What can hang from each mark
Y: F T
V: N
R: N
N: R V W X
A: B D G
F: J S
P: B
M: S
C: Z
B: A C
D: A
S: C
J: E P
E: J
Z: C
W: C N Y

Each row was made from one small tree. The marks that hang from a mark follow it in brackets, in alphabetical order. Every link used is in the known rows. Write each row's tree.
(in the rows, 128 means zero)
Known rows
Y(F T): [121 132 141 132 118 135 122 152 126 133 141 128 130 124 117 126 133 123
 135 169 141 117 113 110 127 137  88  96 109 131 130 121 144 123 129 124
 129 129 136 129 123 119 136]
P(B(A(G) C)): [128 141 157 138 118 138 112 133 133 173 148  87 125 134  98 145 128 109
 122 136 130 126 136 157 122 114 130 114 120 121 122 126 128 129 123 133
 122 120 157 129 135 121 122]
V(N(R)): [124 106 132 138 123 125 128 137 126 129 135 119 112 131 125 121 136 140
 151 141 123 123 127 125 131 134 116 114 159 112 160 116 137 139 121 120
 133 168 131 120 128 110 133]
W(Y(F)): [119 130 141 130 120 136 120 143 129 135 139 125 123 144 118 129 128 135
 152 171 131 121 118 111 130 137 132  97 121 125 128 130 146  94 136 125
 127 130 133 133 131 118 129]
A(B(C) D G): [121 140 146 139 127 141 121 149 123 252 128 119 118 131  89 144 128  97
 130 140 128 127 131 169 104  99 126 104 118 120 127 129 129 116 116 113
 122 150 149 124 139 130 120]
W(C(Z) N(V)): [156 131 148 133 120 109 127 158 135 121 139 117 123 121 105 167 111 153
 140 124  77 112 108 139 144 192 114 113 152 110 101 109 152 125 103 123
 128 177 139 127 140 123 126]
W(N Y(F T)): [127 132 141 129 113 120 120 146 127 137 148 125 135 141 106 152 108 129
 142 167 137 114 110 111 134 142  96  87 127 130 109 120 151  85 114 123
 125 134 129 135 128 113 126]
P(B(A(D) C)): [125 143 158 139 124 138 111 134 130 203 140  94 125 130 125 142 136 130
 113 138 126 126 136 156 126 106 126 111 132 120 120 125 125 125 122 135
 123 127 157 126 132 123 122]
Y(F(J(E P)) T): [129 130 143 131 107 157 123 148 148 127 149 125 140 120 118 118 132 119
 139 163 147 126 106 102 131 148  89  43  43 143 139 107 135 115 140 118
 123 129 151 132 122 116 156]
F(J S): [132 132 147 128 120 134 131 145 133 129 148 128 118 125 128 120 129 135
 143 131 145 133 121 135 140 138 114 157  91 135 130 124 134 121 126 130
 118 127 140 128 126 126 134]
W(C N Y(F)): [144 133 146 132 117 109 117 139 132 131 141 123 134 138 109 166 108 144
 152 152 125 114 113 109 139 183 135 110 142 120  94 119 150  80 111 126
 120 138 130 141 140 117 120]
S(C): [123 134 142 131 126 135 124 144 133 131 135 127 121 126 129 132 133 129
 145 140 126 123 120 133 134 107 113 100 126 124 131 139 137 131 121 122
 132 115 144 118 123 126 115]
R(N(W(C Y) X)): [136  92 141 125 120 115 124 137 133 139 147 120 132 143 155 174 123 143
 144 134 150 110 110  97 148 194 134 121  99 155 126 114 164  98 138 120
 133 152 158 126 133 103 118]
N(V W(C Y) X): [139 109 141 132 113 114 121 135 132 129 145 122 130 138 148 174 133 131
 146 128 108 111 105 119 147 196 131 118 114 148 106 116 161 107 140 122
 141 160 139 119 142 120 124]
B(A C(Z)): [134 141 153 140 123 135 129 161 140 126 144 113 112 129 123 143 139 148
 119 135 135 122 131 163 136 122 115 110 129 111 146 120 136 130 127 122
 121 156 161 126 133 125 124]
R(N(W(Y(F)) X)): [113  92 138 125 120 141 121 146 128 143 147 121 124 141 155 141 116 136
 149 173 160 108 106  81 143 152 143  97  84 159 139 120 163  97 137 122
 131 149 159 119 127  98 123]
B(C): [125 138 147 137 125 131 124 139 139 128 137 125 116 127 128 141 136 138
 139 129 135 126 124 154 134 112 120 104 126 124 129 127 137 131 125 124
 125 139 139 132 134 125 126]
E(J): [125 130 142 121 120 130 122 144 136 131 139 127 124 121 128 122 131 131
 148 136 136 124 125 124 120 137 117 107 119 126 120 118 134 142  84 119
 130 126 137 148 127 130 136]
D(A(B(C(Z)) G)): [109 137 144 137 121 142 127 178 132 204 139 111  65 138  84 145 126 114
 134 138 130 126 119 173 118 117 127 104 122 119 145 128 137 120 122 115
 120 181 143 126 142 132 111]
W(Y): [121 131 141 130 123 127 124 137 134 134 142 124 120 147 124 141 132 141
 145 141 129 123 124 125 133 137 119  99 126 123 126 129 145 104 134 122
 130 128 133 133 131 121 126]
D(A(B)): [108 134 140 131 122 135 121 154 130 191 141 129  72 136 128 126 133 132
 131 141 131 128 115 135 127 132 125 114 123 127 125 130 136 125 119 117
 126 132 139 128 128 134 115]
A(D G): [123 132 139 132 128 136 123 148 121 195 129 121 121 129  88 128 131 101
 132 143 124 125 129 136 113 126 121 109 118 123 122 129 133 121 118 114
 129 134 141 122 133 126 124]
F(J): [128 134 145 129 124 134 125 139 131 129 146 128 119 123 130 123 133 135
 141 135 135 131 125 132 139 138 117  88  70 129 125 124 133 129 129 126
 120 126 136 129 128 127 133]
S(C(Z)): [127 131 145 129 125 138 127 167 136 127 132 117 116 125 117 136 133 136
 148 142 124 115 119 144 133 115 105  97 130 117 147 137 140 135 124 121
 129 152 142 112 128 125 115]
A(D): [123 134 140 133 129 134 123 145 127 177 128 128 118 125 120 127 136 129
 132 139 128 123 128 133 124 127 117 108 125 122 123 126 134 125 120 117
 129 134 141 124 128 126 128]
V(N(W(C Y) X)): [140  81 142 134 116 110 124 134 129 127 144 112 132 148 154 166 127 131
 154 125 156 107 122 113 139 188 130 118 127 142 143 114 149 106 136 119
 140 155 130 124 137 108 127]
R(N(V)): [122 120 139 125 128 134 127 142 132 140 142 127 116 126 127 128 118 152
 135 148  81 119 104 109 138 141 119 107 118 129 137 119 157 128 126 120
 129 130 165 126 120 108 125]
A(B D): [122 136 145 132 126 136 122 147 124 235 130 128 120 131 120 128 137 126
 128 142 124 124 128 136 116 125 117 109 123 119 125 128 132 122 117 114
 129 137 143 121 131 130 127]
N(R W X): [123 107 133 134 118 131 121 140 129 129 139 126 111 121 157 135 147 126
 141 135 153 119 117 120 148 152 127 115 112 144 114 118 147 147 124 121
 143 189 141 107 136 118 132]
Z(C): [133 132 143 164 125 128 122 143 122 132 137 124 114 128 130 125 134 136
 142 144 151 121 124 132 132 138 114  98 129 121 140 127 142 130 123 123
 136 120 138 126 129 123 130]
W(C N): [153 133 148 131 119 103 120 136 135 126 139 126 129 122 119 162 115 146
 139 119 127 116 123 130 139 177 121 123 143 120  91 115 139 118  96 122
 125 134 134 137 135 123 123]
B(A C): [129 144 151 140 122 130 125 138 136 130 147 124 119 130 135 138 136 142
 118 135 139 126 133 154 135 112 122 120 123 118 131 123 135 128 125 123
 122 120 163 133 128 124 122]
R(N(V W(C))): [139 116 139 127 122 119 125 139 134 135 144 122 130 125 160 168 115 143
 139 136  93 107  98  99 143 191 128 129  93 130 122 108 169 123 129 119
 132 140 165 121 126 110 122]
M(S): [128 135 146 130 125 148 119 173 130 134 137 126 121 127 120 126 127 139
 138 140 166 119 132 124 130 133 115 119 131 123 121 126 139 133 123 117
 133 126 138 128 131 120 131]
V(N(R W(Y) X)): [118  82 130 134 118 121 126 135 126 133 142 117 115 148 154 145 133 129
 157 139 151 116 120 116 142 150 128 108 138 137 156 117 150 118 133 120
 143 192 130 110 134 102 130]
V(N(W(Y(T)) X)): [119  80 138 131 114 121 127 141 122 135 151 114 133 150 152 154 127 118
 145 136 165 108 118 111 134 147  89  98 113 148 159 119 149 111 140 119
 147 152 127 118 125 104 131]
Y(F(J) T): [125 132 142 127 115 137 125 150 124 130 151 128 130 121 119 123 132 122
 139 169 143 124 110 114 132 143  89  76  56 138 131 119 138 118 135 126
 119 129 139 130 123 122 137]
E(J(P(B(A C)))): [129 137 161 130 112 131 110 133 167 158 144  92 134 125 132 130 129 131
 132 130 133 127 166 144 126 120 125 106 107 129 123 114 124 145  84 132
 120 130 163 152 135 126 150]
E(J(P(B(A)))): [130 132 157 123 111 132 110 135 162 155 144  95 135 128 130 117 130 131
 130 140 131 125 167 118 125 144 123 112 106 129 120 112 127 147  83 129
 126 118 158 149 129 123 153]
P(B(A(D G) C)): [125 142 155 140 122 139 111 138 127 220 138  88 126 133  90 146 130 101
 114 141 124 127 137 162 114 108 130 114 123 122 118 127 125 120 119 130
 120 127 161 127 137 123 121]
V(N): [125 107 143 134 124 127 127 139 130 129 139 119 121 136 129 120 125 138
 149 136 133 121 129 122 128 129 114 111 138 117 163 122 134 135 122 119
 135 126 129 128 123 112 131]
W(C Y(F T)): [136 133 139 130 113 117 120 146 130 134 144 124 141 140 108 164 136 129
 146 161 129 115 108 110 130 185  95 106 123 128 121 119 152  82 144 126
 125 137 131 138 133 119 128]

Which tree is each row?
[148 129 142 132 120 121 128 161 134 120 137 112 125 122 145 172 127 136
 143 126  89 101 106 128 143 196 119 125 109 115 119 111 155 132 133 120
 133 181 144 113 138 126 129] : N(V W(C(Z)))
[129 143 147 140 126 142 129 167 130 191 137 109 114 131  80 145 134 112
 114 141 126 122 137 171 115 111 120 116 121 112 144 121 131 115 124 115
 120 164 168 120 137 128 121] : B(A(D G) C(Z))
[124 125 153 118 115 131 109 137 161 155 132  95 133 125 127 117 127 129
 153 134 127 124 161 117 124 141 120  98 107 132 117 117 130 151  83 130
 129 136 136 150 133 124 157] : E(J(P(B)))
[122 107 133 136 117 131 123 139 128 129 142 129 108 120 154 137 142 126
 140 138 107 117 102 121 149 158 128 111 121 142 109 115 156 149 125 119
 145 194 144 104 135 118 134] : N(R V W X)
[127 128 155 134 114 155 108 133 157 152 136  93 136 132 128 126 134 134
 141 128 127 124 122 116 134 143 118  66 110 132 122 118 128 137 126 128
 135 129 139 133 131 111 148] : J(E P(B))
[123 132 130 135 114 123 121 138 128 138 143 128 115 138 106 144 112 141
 154 173  76 119  99 117 143 148 133  94 158 116 101 115 157  94 109 125
 127 182 135 124 139 112 128] : W(N(R V) Y(F))
[124  81 133 135 120 127 126 138 125 128 140 118 112 128 160 128 135 125
 151 135 155 115 122 114 142 149 126 115 134 139 153 114 142 149 122 117
 145 191 133 107 131 106 134] : V(N(R W X))
[127 127 160 126 116 135 115 162 168 150 130  84 124 123 115 133 129 135
 154 125 129 122 161 154 126 126 115  84 111 125 138 116 130 151  86 132
 122 189 138 148 144 123 154] : E(J(P(B(C(Z)))))
[130 134 155 124 109 134 109 138 155 172 142  87 137 131  97 118 123 103
 133 143 128 128 170 121 113 143 127 114  98 129 119 113 126 143  81 125
 123 117 161 149 134 125 151] : E(J(P(B(A(G)))))
[117 129 128 134 115 134 120 143 129 135 139 124 120 138 150 147 128 122
 156 176 135 110 107 102 140 150 139 105 109 121 122 120 151  99 137 123
 133 179 136 114 133 115 130] : N(R W(Y(F)))
[126 134 144 129 113 135 127 157 127 132 143 131 126 125 119 124 131 123
 138 162 146 121 112 115 130 143  88 165 131 136 131 120 146 114 128 126
 128 132 135 128 122 118 137] : Y(F(S) T)
[128 111 139 135 116 118 123 136 128 131 141 131 104 120 115 133 128 144
 138 136  93 127 106 134 150 153 122 103 165 138  91 115 152 141  96 122
 139 191 142 115 139 115 129] : W(N(R V X))
[124 130 128 137 119 129 124 139 131 129 137 128 112 122 156 143 132 127
 143 142  89 114 104 120 144 149 125 116 115 121 116 115 152 143 124 121
 141 180 143 105 131 121 132] : N(R V W)
[132 131 149 126 121 142 134 170 135 127 142 118 116 124 120 131 128 131
 152 135 138 125 116 150 143 122 101 145  99 129 151 134 136 121 128 130
 119 154 149 110 126 127 121] : F(J S(C(Z)))
[129 132 149 130 127 157 123 198 132 135 132 116 118 125 109 137 128 137
 144 142 158 112 125 138 132 118 103 107 138 117 142 133 140 133 124 118
 131 151 145 112 131 121 118] : M(S(C(Z)))
[155 107 153 133 117 110 126 158 135 120 140 116 116 120 102 159 121 152
 138 120  96 116 108 140 149 200 116 107 157 136  98 109 154 133 104 123
 131 191 139 123 144 120 127] : W(C(Z) N(V X))
[128 144 144 142 126 135 122 145 126 196 139 117 117 131  93 142 132 104
 112 139 129 129 135 161 114 103 128 121 119 119 127 123 130 116 122 114
 119 125 166 127 134 128 118] : B(A(D G) C)
[131 141 150 139 121 136 126 163 134 143 144 107 111 131  89 145 133 120
 120 137 131 123 133 168 125 117 119 115 117 113 146 121 135 126 126 118
 120 157 163 126 138 124 122] : B(A(G) C(Z))
[109 135 145 137 123 139 129 177 138 187 139 116  64 136 118 145 133 139
 133 133 132 124 114 172 130 118 119 101 130 121 145 127 138 124 122 120
 117 182 140 126 139 133 111] : D(A(B(C(Z))))
[130 130 156 131 112 156 111 131 157 151 145  95 135 128 128 123 131 131
 144 130 133 130 120 118 136 149 119  48  58 137 122 116 124 133 132 131
 124 127 143 130 130 115 151] : F(J(E P(B)))
[122 136 145 141 128 144 127 171 124 246 128 109 112 132  78 147 131 105
 132 140 122 123 128 178 105 107 118  97 121 113 142 127 133 116 119 112
 121 185 147 118 145 128 122] : A(B(C(Z)) D G)
[121 138 142 135 124 138 122 150 119 252 129 121 121 133  87 128 129  97
 130 148 124 126 129 141 103 125 122 111 116 120 124 129 132 117 116 110
 128 136 145 119 134 129 123] : A(B D G)
[117  94 137 124 121 132 125 140 130 141 149 122 119 142 157 152 117 141
 142 147 110 111  98 101 148 158 132 102  98 156 134 117 171 108 138 120
 138 154 162 116 126 102 122] : R(N(V W(Y) X))
[143 132 146 129 113 125 125 145 133 131 148 126 131 136 116 150 124 137
 157 157 138 126 114 117 143 189 130 161  96 136 124 120 147  74 142 135
 110 138 137 136 138 123 129] : W(C Y(F(J S)))
[117 130 126 136 117 126 122 136 131 135 142 124 115 142 152 159 132 129
 150 147  89 113 101 120 145 153 127 109 123 118 117 119 157 112 136 122
 140 184 141 110 133 118 128] : N(R V W(Y))
[118 105 131 135 115 128 124 135 128 137 145 125 110 140 149 151 140 129
 147 142 104 116 103 122 151 159 131 105 128 142 111 118 161 121 137 123
 143 198 141 106 140 116 129] : N(R V W(Y) X)
[132 141 162 141 112 155 109 130 162 152 144  92 133 132 133 138 136 135
 121 128 131 127 130 144 135 120 125  77 110 126 127 115 125 131 127 128
 128 123 166 135 133 113 141] : J(E P(B(A C)))
[127 142 150 140 127 134 122 142 131 179 139 124 117 127 126 138 140 133
 111 139 133 127 134 159 127 105 123 121 126 118 128 122 131 120 123 120
 122 126 167 128 129 126 121] : B(A(D) C)
[106 134 137 131 118 140 122 158 127 207 142 123  74 139  95 127 126 104
 134 144 128 131 118 140 115 135 128 116 115 128 125 131 135 120 116 112
 126 130 139 128 131 133 111] : D(A(B G))
[127 131 148 127 116 144 126 153 155 128 137 127 126 119 123 112 123 118
 156 164 142 128 145 118 142 118 125 142  73 143 147 131 137 115 125 128
 114 125 156 119 125 123 141] : Y(F(J(P) S(C)))
[141  93 141 125 120 120 125 140 132 133 145 124 127 121 157 159 121 142
 137 135 107 109  98  99 149 197 131 127 100 155 117 107 166 130 129 121
 135 153 166 118 130 108 124] : R(N(V W(C) X))
[105 138 144 135 122 135 123 154 136 190 140 128  71 136 130 140 133 132
 131 133 136 129 117 162 129 110 127 109 126 127 129 129 135 122 120 120
 122 145 139 131 134 133 113] : D(A(B(C)))
[140 104 130 139 119 110 125 135 127 126 137 117 128 128 156 160 130 129
 155 129 131 108 120 112 139 182 125 135 137 113 144 108 145 132 125 121
 137 181 134 116 131 111 130] : V(N(R W(C)))
[127 132 158 138 114 155 109 131 162 152 137  92 132 130 129 137 133 135
 143 121 132 126 121 142 134 119 123  62 111 132 126 118 126 136 127 130
 130 141 142 135 137 112 144] : J(E P(B(C)))
[142  94 146 125 123 121 124 140 132 133 143 122 127 122 160 160 125 141
 137 128 152 109 111  98 149 191 131 126  95 155 124 110 160 129 126 120
 132 149 162 121 129 109 122] : R(N(W(C) X))
[105 139 141 139 120 137 124 155 131 205 140 121  69 138  95 142 125 105
 135 136 134 132 119 167 119 109 133 113 118 126 132 131 134 117 120 116
 120 145 141 131 138 133 109] : D(A(B(C) G))
[125 133 143 125 112 143 128 158 126 134 149 130 134 120 121 127 126 110
 147 171 147 126 103 123 136 120  83 138  84 142 142 132 139 107 133 132
 119 119 145 116 118 122 124] : Y(F(J S(C)) T)
[123 105 129 136 121 124 127 138 126 127 138 119 115 132 160 136 127 124
 153 138 137 111 124 114 134 139 122 119 130 115 157 114 140 141 122 118
 140 175 131 111 127 111 132] : V(N(R W))
[116  95 141 123 122 131 124 140 130 140 147 123 122 144 159 151 121 140
 143 142 158 111 112  99 144 153 130 102  93 157 135 121 163 106 136 118
 134 147 157 119 127 101 121] : R(N(W(Y) X))
[142  81 135 137 117 113 124 135 128 125 138 118 122 125 154 153 138 129
 152 126 148 111 120 114 144 193 127 130 142 137 142 107 146 140 124 121
 142 193 134 112 136 107 130] : V(N(R W(C) X))
[122 140 147 140 128 135 121 146 127 235 129 126 119 130 121 142 135 127
 129 137 129 127 128 162 117 101 122 105 126 118 128 129 129 119 117 117
 122 150 147 124 135 129 124] : A(B(C) D)
[117 116 132 123 117 125 127 145 130 148 154 122 133 146 154 169 111 132
 136 154  98 104  91  98 139 152  92 102  84 135 138 115 171  97 143 119
 137 141 160 120 118 101 125] : R(N(V W(Y(T))))
[150 130 147 133 119 106 126 154 136 127 142 113 126 141 101 183 108 156
 148 128  74 112 107 140 144 194 116 106 162 110 102 114 158  92 116 123
 127 180 134 130 143 121 121] : W(C(Z) N(V) Y)
[128 134 154 125 115 134 108 140 155 202 135  95 137 127 123 116 131 122
 123 143 124 125 168 122 114 134 123 112 109 128 117 112 124 138  81 127
 124 124 165 144 130 126 152] : E(J(P(B(A(D)))))
[142 129 132 135 120 113 121 137 134 128 136 125 125 121 155 166 139 129
 145 129 129 113 115 116 143 189 128 136 117 119 106 113 147 132 124 123
 134 181 140 117 135 123 128] : N(R W(C))
[121 117 135 125 124 132 126 143 132 138 146 124 120 127 163 146 111 137
 137 145  96 108 100  98 142 148 126 116  87 131 133 114 164 132 126 119
 134 136 165 116 117 107 126] : R(N(V W))
[128 132 141 133 108 163 122 148 122 127 155 127 135 121 121 124 133 121
 140 164 147 123  69 108 129 146  85  44  56 139 133 112 133 109 142 122
 125 121 145 129 119 115 136] : Y(F(J(E)) T)
[119 131 124 135 111 121 125 141 127 137 147 125 125 141 146 168 136 120
 141 150  91 110  96 117 142 153  90 104 114 124 118 112 161 107 141 121
 142 185 138 110 130 115 132] : N(R V W(Y(T)))
